Every row comes from one small tree of marks. The marks that hang from a mark follow it in brackets, in the order of their numbers. Every link used is in the known rows. Which tree was each row made from?
In the rows, zero is written as 128.
Known rows:
Z_368{Z_594{Z_69 Z_225 Z_743}}: [140 107  65 131 141 119  95 147 121 111 180 113 145 115  87 146 109  82
 184  94 128  90 123 175 142  92 125 143 134 140]
Z_40{Z_603}: [106 132 111 119 113 109  94  62 179 110 140 109 145  99  77 169 127 101
 173  92 157 126 138 180 110  68 137 137 122 125]
Z_69{Z_594{Z_225 Z_789} Z_993}: [158 119  88  89 137 120  89 125 170 122 171  99 156 119  92 110 165  48
 153  85 188 110 119 151 148  62 171 163 107  98]
Z_789{Z_594}: [130 138 110 107 133 120  88  91 155 109 122 114 147  78  85 174 135 118
 153 102 126 144 174 166 107  92 143 160 139 112]
Z_69{Z_993}: [134 139  87 101 126 102  94  97 149 104 127  96 160  96  79 163 126 100
 171  89 137 123 134 159 121  76 132 162 108 116]
Z_368{Z_594{Z_225 Z_789}}: [134 122 100 105 131 113 116 128 145 118 191 118 138 124 108 123 134  54
 163 100 170 117 120 138 124  65 150 155 122 154]
Z_646{Z_594{Z_225 Z_789{Z_856}}}: [129  86 111 123  99  95 111  99 160 143 160 114 130 125 114 121 173  64
 175 109 151 108 121 147 138  65 169 130  92 143]
Z_345{Z_594{Z_743 Z_789}}: [130 112 112 117 118  97  83 107 120 108 170 141 130 131 106 127 137  96
 172 109 156 105 109 172 106  92 130 159 134 124]
Z_69{Z_594{Z_225 Z_743 Z_789} Z_993}: [172  94  95 114 141 117  80 138 148 110 175 108 154 115  94 108 147  52
 160  85 184 107 112 166 148  71 163 164 118 104]
Z_646{Z_594{Z_743 Z_789}}: [136  96 115 140  83 104 114 106 117 119 149 122 135  93  99 141 127  97
 196 120 138 140 121 157 101  79 142 144 130 157]
Z_368{Z_594{Z_743 Z_789{Z_856{Z_225}}}}: [129  86 121 164 143  97  89 156 142  76 182 127 181 102  92 126 126 121
 166 117 142 104 135 144 149  93 126 127 135 157]
Z_368{Z_594{Z_743 Z_789}}: [139 108 110 142 130 106 111 133 115  93 176 125 150 100  95 139 106  92
 175 114 147 121 120 146 115  79 120 152 148 154]
Z_789{Z_594{Z_69 Z_743}}: [130 116  84 133 125 135  66 107 135 104 131 111 152  74  79 159 124 120
 167 102  98 123 162 193 131 108 134 145 152 113]
Z_646{Z_594{Z_225 Z_743 Z_789{Z_856}}}: [141  60 117 149 105  93 107 112 138 132 165 123 125 116 116 121 157  70
 182 110 146 104 110 158 136  74 162 130 106 155]
Z_368{Z_594{Z_743{Z_885}}}: [143 126  87 131 137  96 117 149 122  81 185 131 142 104  80 191  94 129
 184 115 138 112 114 166 120 106  93 160 135 150]
Z_789{Z_594{Z_69{Z_993} Z_225}}: [144 144  57  87 121 132  70 108 159 121 136  76 153  93  89 143 144  70
 167  81 123 102 154 185 151  97 160 163 113  97]
Z_594{Z_69 Z_743 Z_789}: [118 106  84 137 102 133  85 100 129 116 172 131 141 101  90 123 134  91
 179 102 124 118 119 184 134  80 136 134 145 141]
Z_646{Z_594{Z_225}}: [135 115  95 105 101 102 117 105 148 139 144 111 126 118  99 158 140  90
 192  96 147 126 134 154 109  75 158 151 101 140]
Z_789{Z_594{Z_743} Z_856{Z_225}}: [132  88 121 154 149 108  56 126 161  82 130 119 177  76  80 160 137 154
 147 107 117 123 177 171 141 116 136 139 144 119]
Z_789{Z_594 Z_856{Z_225}}: [119 114 117 129 143 110  62 114 184  96 127 115 181  84  76 161 155 149
 143 107 125 124 188 161 142 106 149 134 128 109]
Z_789{Z_856}: [115 101 107 132 144  92  91  90 167 114 136 123 146 110  83 163 155 119
 152 100 127 110 145 165 137  74 135 134 109 120]
Z_603{Z_40}: [125 112  85 115 120 106 105 105 149 144 152 115 146 119 100 159 142 128
 156  84 147 125 143 165  96  74 132 163 107 137]
Z_789{Z_594 Z_856}: [126 109 118 126 146 105  82  89 168 108 117 115 149  85  88 166 155 121
 137 108 118 119 173 167 136  96 145 143 127 107]
Z_789{Z_594{Z_225} Z_856}: [133  99 111 114 154 110  77  96 175 123 136 116 138 107 101 152 165  94
 136  92 137 109 167 168 141  88 164 145 119 105]
Z_368{Z_594{Z_743{Z_885} Z_789{Z_856}}}: [137  92 106 150 135  92 119 143 133  86 199 137 140 112 100 150 125 109
 174 130 139  90 103 161 148  95 107 141 131 156]
Z_40{Z_603 Z_856{Z_225}}: [ 89 152 106 131  74 126  80  94 191 111 138 109 164  91  58 158 118 127
 205  97 143 123 156 184 125  68 129 115 120 138]
Z_743{Z_594{Z_69 Z_789} Z_885}: [110 149  52  79  98 139 124  98 181 149 218 129 140 115  82 149 155  92
 163 117 127  98 112 195 148  91 129 157 116 142]
Z_345{Z_594}: [118 144 101  94 130  87  84  98 143 113 148 128 137 136  85 161 143 117
 171 100 145 106 133 172 106  90 129 163 113 106]
Z_856{Z_225}: [112 137 100 112 124 111  80 111 169 104 154 122 173  95  72 159 135 139
 166  93 142 139 160 155 116  87 137 142 127 137]
Z_368{Z_594{Z_743{Z_885} Z_789}}: [142 123  97 129 123 109 121 144 119  84 204 138 135 105  94 158 103 104
 183 122 152 116  99 157 120  98 107 161 140 162]
Z_646{Z_594}: [128 127 103 119  94  95 117  94 138 125 126 108 141  98  82 174 135 115
 196 112 128 135 142 158 101  78 139 146 107 137]

Write each row's tree:
[127 105  81 117 140 125  68 100 177 130 142 105 147 106  95 139 169  88
 147  96 114  90 163 184 164  94 163 133 117 101] : Z_789{Z_594{Z_69 Z_225} Z_856}
[127  98  66 126 127 127  77 110 138 125 172 123 133 119  88 138 129  85
 178  81 126 104 125 194 137  91 142 143 129 134] : Z_594{Z_69 Z_225 Z_743}
[137  95  72 129  93 115  97 119 126 134 155 110 133 111  92 141 131  90
 208  97 121  99 123 186 130  92 146 133 114 140] : Z_646{Z_594{Z_69 Z_225 Z_743}}
[127 116  63 101 122 113 107  93 185 144 167  92 172 109  88 124 169  68
 153 111 115  72 119 184 180  79 139 140  92 117] : Z_743{Z_594{Z_69{Z_993} Z_789{Z_856}}}
[138 112  79 113 128 113  97 120 148 111 194 143 115 121  92 169 124 104
 173  90 154 114 110 183 121 101 129 168 123 150] : Z_594{Z_225 Z_743{Z_885}}
[122 124  58 126 112 123  91 116 140 106 180 135 134 104  75 170 121 131
 188 104 112 107 115 204 140 110 108 147 134 137] : Z_594{Z_69 Z_743{Z_885}}
[126 135  59 109 112 100  79 127 128 104 185 138 131 138  81 165 130 131
 194 108 121  75 100 208 139 122 106 158 122 114] : Z_345{Z_594{Z_69 Z_743{Z_885}}}
[130 110  82 146 119 120 101 135 112 100 181 116 154 101  90 126 114  90
 185 114 124 105 119 167 141  87 122 135 149 148] : Z_368{Z_594{Z_69 Z_743 Z_789}}
[161 121  81  91 152 108  81 131 172 118 152  92 161 116  78 143 152  72
 155  79 174 105 132 164 149  71 155 164  97  84] : Z_69{Z_594{Z_225} Z_993}
[143  68 113 151 151  97 104 140 139 107 190 128 142 124 113 117 135  68
 162 104 157  93 111 149 148  80 137 139 126 152] : Z_368{Z_594{Z_225 Z_743 Z_789{Z_856}}}
[136  80  84 143 145 125  61 110 156 120 146 114 142 101  96 138 154  93
 153  94 108  88 153 196 165 106 152 132 132 107] : Z_789{Z_594{Z_69 Z_225 Z_743} Z_856}
[125  99  79 129 133 113  99 132 158 124 196 111 148 132 105 103 160  56
 161 106 136  73 120 159 174  71 150 122 112 135] : Z_368{Z_594{Z_69 Z_225 Z_789{Z_856}}}
[128 109  60 115 101 139  89 120 144 123 221 140 117 126  99 123 144  74
 181  97 144  97  93 195 150  98 142 147 130 155] : Z_594{Z_69 Z_225 Z_743{Z_885} Z_789}
[128 138  71  66 116 129 135 103 191 157 233 137 118 134 101 148 157  68
 147 103 169 108 106 173 129  86 149 179 106 152] : Z_743{Z_594{Z_225 Z_789} Z_885}
[136 135  48  90 116 120  81 110 156 126 156  93 150 118  87 137 140  68
 177  77 134  95 126 180 156  79 150 151  98 115] : Z_594{Z_69{Z_993} Z_225}
[129 116  73 129  61 117 116 118 122 119 187 124 131 100  92 145 131 108
 215 128 118 110  97 188 137 103 127 138 125 157] : Z_646{Z_594{Z_69 Z_743{Z_885} Z_789}}
[120 131  49  80 136 135 107  98 182 167 188 113 141 127  83 150 153  73
 154  88 126  91 137 190 146  84 145 152 106 126] : Z_743{Z_594{Z_69 Z_225}}
[136 141  64 107  78 100 104 105 135 123 117  74 164  94  74 155 132  99
 214 109 107 107 129 174 139  83 134 142  91 117] : Z_646{Z_594{Z_69{Z_993}}}
[132  95 119 136 146 107  84 113 183 119 161 125 156 113  86 122 182  94
 138 110 159 105 134 160 156  61 155 128 117  96] : Z_69{Z_594{Z_789{Z_856}}}
[145  94 113 137 137 121  86 125 145 108 170 136 150 100  82 128 145  96
 155 105 166 130 130 166 127  70 144 144 145 111] : Z_69{Z_594{Z_743 Z_789}}
[165 121  78 116 141 103  90 146 151  84 165 112 158  97  68 176 124 121
 173  99 155 103 112 186 145 101 116 170 117  96] : Z_69{Z_594{Z_743{Z_885}} Z_993}
[160 104 101 127 134 110  83 130 140  95 156 108 166  93  82 126 141  85
 164  98 165 115 121 168 142  73 144 159 130 103] : Z_69{Z_594{Z_743 Z_789} Z_993}
[112 109 104 110 132 107 103 107 204 135 189 126 178 110  84 132 168 116
 137 113 141 109 147 158 150  83 144 138 113 138] : Z_743{Z_594{Z_789{Z_856{Z_225}}}}
[130 133  57  92  97 130  81 104 156 130 174  93 149 118  99 102 152  43
 175  85 147 100 111 171 154  71 163 149 105 129] : Z_594{Z_69{Z_993} Z_225 Z_789}
[119  89 107 121 134 106  94  91 172 132 175 128 131 131 112 113 175  63
 145  93 163 107 124 154 146  62 164 136 108 137] : Z_594{Z_225 Z_789{Z_856}}
[153 116  62 112 125 129  64 118 136 106 138  84 153  88  90 142 128  77
 171  80 119 102 144 193 150 108 151 161 126 108] : Z_789{Z_594{Z_69{Z_993} Z_225 Z_743}}
[172 115  71 104 145 107  86 153 157 100 184 114 147 117  80 162 133  90
 168  86 174  93 103 186 152  99 135 173 106 104] : Z_69{Z_594{Z_225 Z_743{Z_885}} Z_993}
[129 104  80 142 128 117  76 118 154  98 154 124 142  87  83 171 142 136
 163 116  93  88 141 210 166 128 123 136 132 110] : Z_789{Z_594{Z_69 Z_743{Z_885}} Z_856}
[144 102  62 113 107 129  76 114 132 117 178 102 146 117 103 102 137  48
 182  83 142  96 103 180 152  83 151 151 119 137] : Z_594{Z_69{Z_993} Z_225 Z_743 Z_789}
[148 112  89 127 144 112  89 140 153  96 179 140 142 104  67 180 129 133
 166 106 154 115 124 187 131 100 120 158 136 111] : Z_69{Z_594{Z_743{Z_885}}}
[106 106 115 132 121 106  77 109 182 105 166 129 168 106  93 120 164 118
 153 104 147 121 148 149 147  79 151 126 119 141] : Z_594{Z_789{Z_856{Z_225}}}
[131 130 101  81 117 103  86 103 150 132 188 131 119 157 115 113 162  61
 162  95 180 101 111 161 115  77 160 166 112 125] : Z_345{Z_594{Z_225 Z_789}}
[119 120  73 124 106 114  65 118 176 102 158  94 197 103  81 104 162 103
 171  99 125  91 133 169 184  84 149 121 106 125] : Z_594{Z_69{Z_993} Z_789{Z_856{Z_225}}}
[131 126  52  94 114 108  79 135 138 116 204 140 117 157  95 150 138 101
 190  95 141  63  92 212 143 123 123 164 116 122] : Z_345{Z_594{Z_69 Z_225 Z_743{Z_885}}}
[104 130  82 121  86 120  90 135 158 146 150 109 167 113  79 147 131 155
 187  88 131 124 155 169 111  76 122 144 106 149] : Z_603{Z_40{Z_856{Z_225}}}
